What can hang from each mark
banid: dile dovo sevobu
buku: tavev
porok: sevobu
pametu: senoz
dovo: banid dile senoz
popozik: daku
senoz: dovo kalaz pametu tavev
kalaz: senoz tavev
dile: banid
sevobu: banid daku senoz
daku: pametu
tavev: buku kalaz pametu senoz

Every row comes from one small tree of marks. The marks that hang from a mark follow it in brackets, in alphabetical order. Every link used is in the known rows. Which tree was each row made from?
In the rows, zero is written as 128.
Known rows
daku(pametu): [152 169 118 134 125 111 106 107 102 106 174 122 147  92 144  81 122 125
 106 133 133 130  97 148  96  97 149 154 124 143 152  87 153 109 104]
senoz(kalaz(tavev(buku)) pametu): [116 136 141  98  99 102 141  97 110 137  35 112 116  90 138  68 159 109
 125 157 131 108  90 103 144  87 167 148 138 146 161  92 164  80  77]
buku(tavev): [109 156 109 167 123 120 106 115  92 109 128 123 122 105 125 131 101 128
  97 130 116 153  86 119 106 112 138 148 135 155  98 126 146 126  87]
dile(banid(dovo(senoz) sevobu(daku))): [147 137 131 123 149 135  56 148 102  69 120 126  89 118 116 142 112 196
 123 110  71 108 140 126 107 122 116 172  89 123 104 121 195 139 113]
buku(tavev(senoz(kalaz))): [ 96 145  92 144 137 137 116 124  88 143  39 112 110 110 119 174  93 121
 106 129 146 148 124  89 124 109 150 142 112 115 119 105 140 131  90]
dile(banid(dovo sevobu(daku senoz))): [126 134 130 129 148 138  61 135  98  65 140 127 107  98 121 121 137 188
 131 112  72  93 136 127  85 132 113 159  90 115  93 157 195 148 116]
popozik(daku(pametu(senoz(dovo(banid) kalaz tavev(buku))))): [117 137 138 118 104 131 119 138 128 155 118  59 115  82 124 155 135 113
 133 187 125 122 133 127 113 103 185 176 123 179 159  61 171  95 117]
dile(banid(dovo(senoz(kalaz pametu)) sevobu(daku))): [159 119 145  98 132 131  82 161  90  96  25 115  73  93 124 136 124 188
 140 129 111  75 166 120 155 114 128 163  81 108 126 100 204 144  99]
senoz(dovo kalaz pametu tavev(buku)): [126 149 162 135  83 120 144  99 102 165  66 101 104 100 150 124 131 122
 118 147 133 104 100 113 187 108 187 156 112 157 148  96 153 101  73]
tavev(buku senoz(dovo(banid) kalaz)): [117 146 158  87 117 155  96 135 118 150  74  52  99 146 143 158 124 120
 120 130 119 134 130 102 135  97 197 192  89 131 142  79 139  83  87]
tavev(buku kalaz(senoz(dovo(banid(dile)))) pametu): [153 145 171  71 172 138  77 110 122 133 180  85 105 159 137 206 120 130
 147  57  91 140 160 115  80  83 167 192 142 125 168  58 134 111  95]
banid(dile dovo(senoz(kalaz tavev)) sevobu): [128 140 128 152 140 129  98 127 111 121  38 173  61 108 111 191  83 164
 110  87  89 148 165 127 126 121 129 153 119 138 131  84 165 165 118]
senoz(dovo(banid) pametu tavev(kalaz)): [111 134 161 123 107 137 125 151  94 138 130  53  96 118 116 151  87 141
 133 153 140 121 132 129 158 109 166 161 102 114 137  76 157 111  74]
senoz(dovo(banid(sevobu)) kalaz pametu tavev): [112 131 154 135 109 136 117 157  96 119  46  78  61 104 126 125 123 142
 130 157 138 119 151 136 180 128 160 166  94 125 124  84 174 122  68]
sevobu(banid(dovo) daku senoz(pametu tavev(buku))): [111 131 142 126  89 120 103 112  95 133 129  64 140 109 123 133 183 116
 139 180 101  50 103 121 126 105 132 152  82 166 136 172 181 123 112]
dovo(banid dile senoz(kalaz(tavev(buku)) pametu)): [ 96 118 149  55 105 117 105 171 130 154  21  44  69 136 113 128 163 103
 128 203 152 109 112 126 129  59 153 171 112 174 174  69 144  92 107]
dovo(dile(banid(sevobu)) senoz(tavev(buku))): [ 92 151 129 129 134 132  78 115 143 104 121  91 105 121 113 194 119 148
 106 159 101 116  90 137 106  92 124 171 115 178 125  91 129  99 112]
tavev(buku kalaz(senoz(dovo(banid(sevobu) dile) pametu))): [121 147 166  63 127 146  66 147 123 141 131  90  57 133 146 181 112 115
 131 187  91 129 160 127 105  93 151 203 110 128 161  39 142 126  93]
kalaz(senoz(dovo(dile)) tavev(buku pametu)): [112 159 123  95 154 108  84 114 126 177 179 125  92 170 129 109 174 122
 137 119 104 140 103  97  88  84 147 173 154 131 166  85 143 130 110]
kalaz(tavev(senoz(dovo(dile(banid)) pametu))): [ 58 133 126  95 119 121  83 158 119 160 116  81 101  90 107  55 149 177
 149 153 165 119 118 101 138  92 123 147 112  75 134  55 153 132 119]
tavev(buku pametu senoz): [141 188 126  95 176 120 100  76 129 127 155 111 169 167 153 142 133  96
 107  90 114 130 105  93  99  72 165 175 137 126 136  87 130  86 112]
senoz(dovo(banid dile) kalaz tavev(buku pametu)): [ 88 131 188  91 132 124 121 131 113 182  81  53  86 178 131 179 142 122
 116 129 148 120 114 137 142  86 180 175 125 172 147  98 140  93  69]
senoz(dovo(banid(dile sevobu)) kalaz pametu tavev(buku)): [104 130 186 114  97 126 115 117 112 115  44 103  74  86 143 143 137 140
 127 130 118 121 153 140 166 116 161 172 123 159 139  78 152 107  76]
daku(pametu(senoz(kalaz))): [145 153 103 121 150 130 116 131 104 132 109 105 127  62 133 118 112 102
 117 150 150 120 125 142  97  94 162 161 151 142 147  80 149 123 104]
porok(sevobu(banid(dile))): [110 147 149 125 161 132  87 106 129 104 125  99 129  85 118 121 101 125
 118 102 120 180 128 180  77  77 108 166 131 138  86 110 149 117 122]
pametu(senoz(dovo(banid dile) kalaz tavev)): [ 59 115 143 125 133 151 108 182 115 178  74  50  70 114  99 176 107 130
 116 178 160 143 127 154 134 103 157 174 131 158 107  97 136 145 106]
pametu(senoz(dovo(banid(dile)) kalaz(tavev(buku)))): [ 84 116 152  93 126 135 101 141 124 136  84  83  79  85 111 113 145 128
 139 126 109 148 133 115 103  99 172 184 174 160 130  90 146 104  97]
senoz(dovo(banid(sevobu) dile) kalaz pametu tavev): [ 77 122 170 116 108 130 110 172 104 145  33  82  46 112 124 136 120 145
 118 184 157 122 151 158 171 115 143 163  99 138 124  79 160 140  82]
pametu(senoz(dovo tavev)): [108 162 105 175 141 140 109 134 112 139 178 109 119  96 116 133  97 128
 113 137 115 148 101 124 130 121 159 168 149 144  89 114 141 146 113]
sevobu(daku senoz(dovo pametu tavev)): [121 146 124 158 112 123 114 142  85 105 167 110 109 102 122 113 149 141
 128 158 134  83 117 130 158 125 139 137  81 127 119 175 164 163 127]
sevobu(banid(dile dovo) senoz): [118 133 146 125 132 138  66 132 119 108 150  98 124  95 118 123 141 149
 129  87  95 114 130 142  73 110 112 154 113 148 113 124 152 162 141]

Write each row's tree
[129 123 164 111  90 125 107 117 118 167  28  74 104  94 121 177 141 131
 138 126 123  85 137 123 152  87 140 157 110 175 165  77 155 122 110] => sevobu(banid(dile dovo(senoz(kalaz pametu tavev(buku)))))
[112 176 103  94 170 105 109  80 124 133 146 118 153 162 129 102 155 100
 125 103 114 135  99  70  89  75 158 162 153 107 152  90 148  80 103] => kalaz(tavev(buku pametu senoz))
[134 172 100 152 174 128  94 146  91 140 196 116 106 122 123 142 103 114
 122  98 120 147 121  91 105 115 153 175 187 138  81 119 145 156  81] => buku(tavev(pametu(senoz(dovo))))
[111 169 128  83 164 123  77 125 117 111 160  93  91 178 129 104 157 114
 142 112  90 145 143  71  98 104 162 195 135  98 139  78 166  84  77] => kalaz(tavev(buku pametu senoz(dovo(banid(sevobu)))))
[115 139 117 136 149 127 123 119  84  57 125 138 106  95 116 175 100 121
 122 172 112  80 151 127 121 122 123 132  98 103 126 160 169 148 109] => banid(sevobu(daku senoz(pametu tavev(kalaz))))
[119 147  87 154 140 128 135 118  98 152 100  97 131  61 112 143 113 104
 121 162 157 118 117 138 115  99 159 146 146 148 151  90 153 123  98] => daku(pametu(senoz(kalaz tavev)))
[ 84 142 156 104 146 131  74 149 126  87 108 101  92 134 128 127 114 133
  89 167 116 156 118 177  88  97 123 181 117 154  99  91 143 122 114] => dovo(banid(sevobu) dile)
[ 79 117 139 117 122 130 110 178 127 172 101  68  88  85 103 151 120 133
 124 204 166 136 150 162 110 101 150 160 119 159 143  51 162 147 145] => popozik(daku(pametu(senoz(dovo(banid dile) kalaz tavev))))
[ 89 149 129 113 162 127 104 151  86 187  76 118  71 159 124 178 100 126
 113 105 167 142 147  88 134 102 152 153 132 102 125  94 133 161  85] => buku(tavev(pametu senoz(dovo(dile) kalaz)))
[125 145 149 137 152 132  73 131  97  31 179 186  83  95 134 122 125 162
 110  95  81 120 158 147 101 140 118 157 110 126  93 177 154 180 145] => banid(dile sevobu(daku senoz(dovo)))
[ 95 127 128 142 127 123  95 145  88 110 194  92 117  68 105 129 133 150
 136 148 142 124 152 166 108 109 133 163 138 154 128 125 160 144 125] => sevobu(daku(pametu(senoz(dovo(banid(dile)) tavev))))
[137 142 109 124 139 126  95 156 103 123  43 157  40 127 107 121 107 150
 123 124  79 146 147  91 113 122 140 162 117 110 142  85 192 145  93] => banid(dovo(senoz(kalaz(tavev))) sevobu)
[150 134 136  80 148 117  98 125 116 163  69  76  96 152 109 134 158 158
 156  70 101  97 114  67 108  83 165 166 137 128 169  73 187  83  72] => dile(banid(dovo(senoz(kalaz(tavev(buku pametu))))))
[112 129 167 121 123 124  80 114 114 119 123 112 129  95 126 107 123 164
 117  83  98 132 123 152  97 106 116 160 128 146 110  98 162 141 121] => sevobu(banid(dile dovo))
[125 159 112 133 162 131 110 136  76 163  88 112  89 149 128 168 103 127
 127  76 149 137 148  68 142 116 166 154 127  91 124 101 149 145  69] => buku(tavev(pametu senoz(dovo kalaz)))
[121 161 136 163 101 119 123 124 101 140 143 112 114  98 136  92 120 144
 116 139 137 125  99 129 175 117 151 149 112 132 119 100 156 136  99] => senoz(dovo pametu tavev)
[115 110 159  67 144 130  84 195 102  81  15  86  50 132 121 165 131 128
 109 201 154  95 166 171 144  88 120 171  77 149 128 112 162 145 124] => dovo(banid(sevobu(daku)) dile senoz(kalaz pametu))
[137 161 108 118 102 115  92 112 116 156 155 116 100 103 141  66 177 121
 150 150  97 127 100  86 127 100 157 170 126 126 170  74 160 120 103] => kalaz(senoz(dovo pametu) tavev(buku))
[119 163 134 138 187 141  85 142 122 135 187  75  95 143 103 169 119 126
 146  67 124 180 161 150  83  84 135 168 126 125 100 124 148 139 118] => porok(sevobu(senoz(dovo(banid(dile)) tavev(pametu))))
[134 146 132 130 150 150 109 154 108 138 105 110  91  90 133 127  96 128
 113 124 124 138 124 123 133 117 174 176 145 133  99 102 143 147 104] => pametu(senoz(dovo kalaz))
[ 94 162 135  89 166 109  96 129 129 168 188 123 101 144 125  95 146 102
 121 137 113 140  99 100  86  82 156 185 202 150 120  99 136 122 103] => kalaz(tavev(buku pametu(senoz(dovo(dile)))))
[108 140 150 118 150 147  72 160 126 106 171  87 107  89 121 122 112 145
 119 107 116 162 141 154  99 103 146 189 158 153  85  90 132 146 134] => pametu(senoz(dovo(banid(dile))))
[ 89 134 128 131 143 131  79 156 109 170 105  85  76 148  85 192  95 134
 118 178 113 152 132 166  99  77  98 167  79 145 100 146 181 149 130] => porok(sevobu(banid(dovo(dile senoz(tavev))) daku))
[111 129 134  89 111 111 105 179 109 191  19 125  49 121 107 101 129 142
 125 166 142 124 131 110 137  83 130 149 117 125 162  62 172 159 117] => banid(dovo(dile senoz(kalaz(tavev) pametu)))
[122  96 170  91 119 125  97 144  88 109  45  97 105  75 122 121 165 154
 145 120 135  59 166 147 128 108 112 136  88 131 133 152 181 172 135] => sevobu(banid(dile dovo) daku senoz(kalaz pametu))
[138 150 139 113 145 136  67 154  96  98 206  99  86  90 120 116 128 136
 141 126 121 156 176 177  65  89 129 171  92 129 127 144 172 141 129] => porok(sevobu(daku(pametu) senoz(dovo(banid(dile)))))
[116 161  86 160 141 112 120 112 133 120 177 124 165  59 113 122 116 118
 112 176 128 139 113 142  83 100 132 143 143 156 133  71 164 134 161] => popozik(daku(pametu(senoz(tavev))))
[ 85 168 134  79 156 108  96 113 124 172 164 125 105 177 131 100 150 116
 120 119 123 143 109  81 103  80 156 172 151 108 151  83 135 109 109] => kalaz(tavev(buku pametu senoz(dovo(dile))))
[142 166 101 127 151 114  98 125 136 101 182 133 161  60 130  96 116 117
 109 163 122 141 122 144  67  93 136 160 147 150 127  61 165 135 168] => popozik(daku(pametu(senoz)))
[132 181 107 154 107 125 110 100 109 158 218 104 135  80 137 124 121 101
 120 165 110 125  95 115 109 105 178 178 157 173 150  91 140 105  91] => daku(pametu(senoz(dovo tavev(buku))))
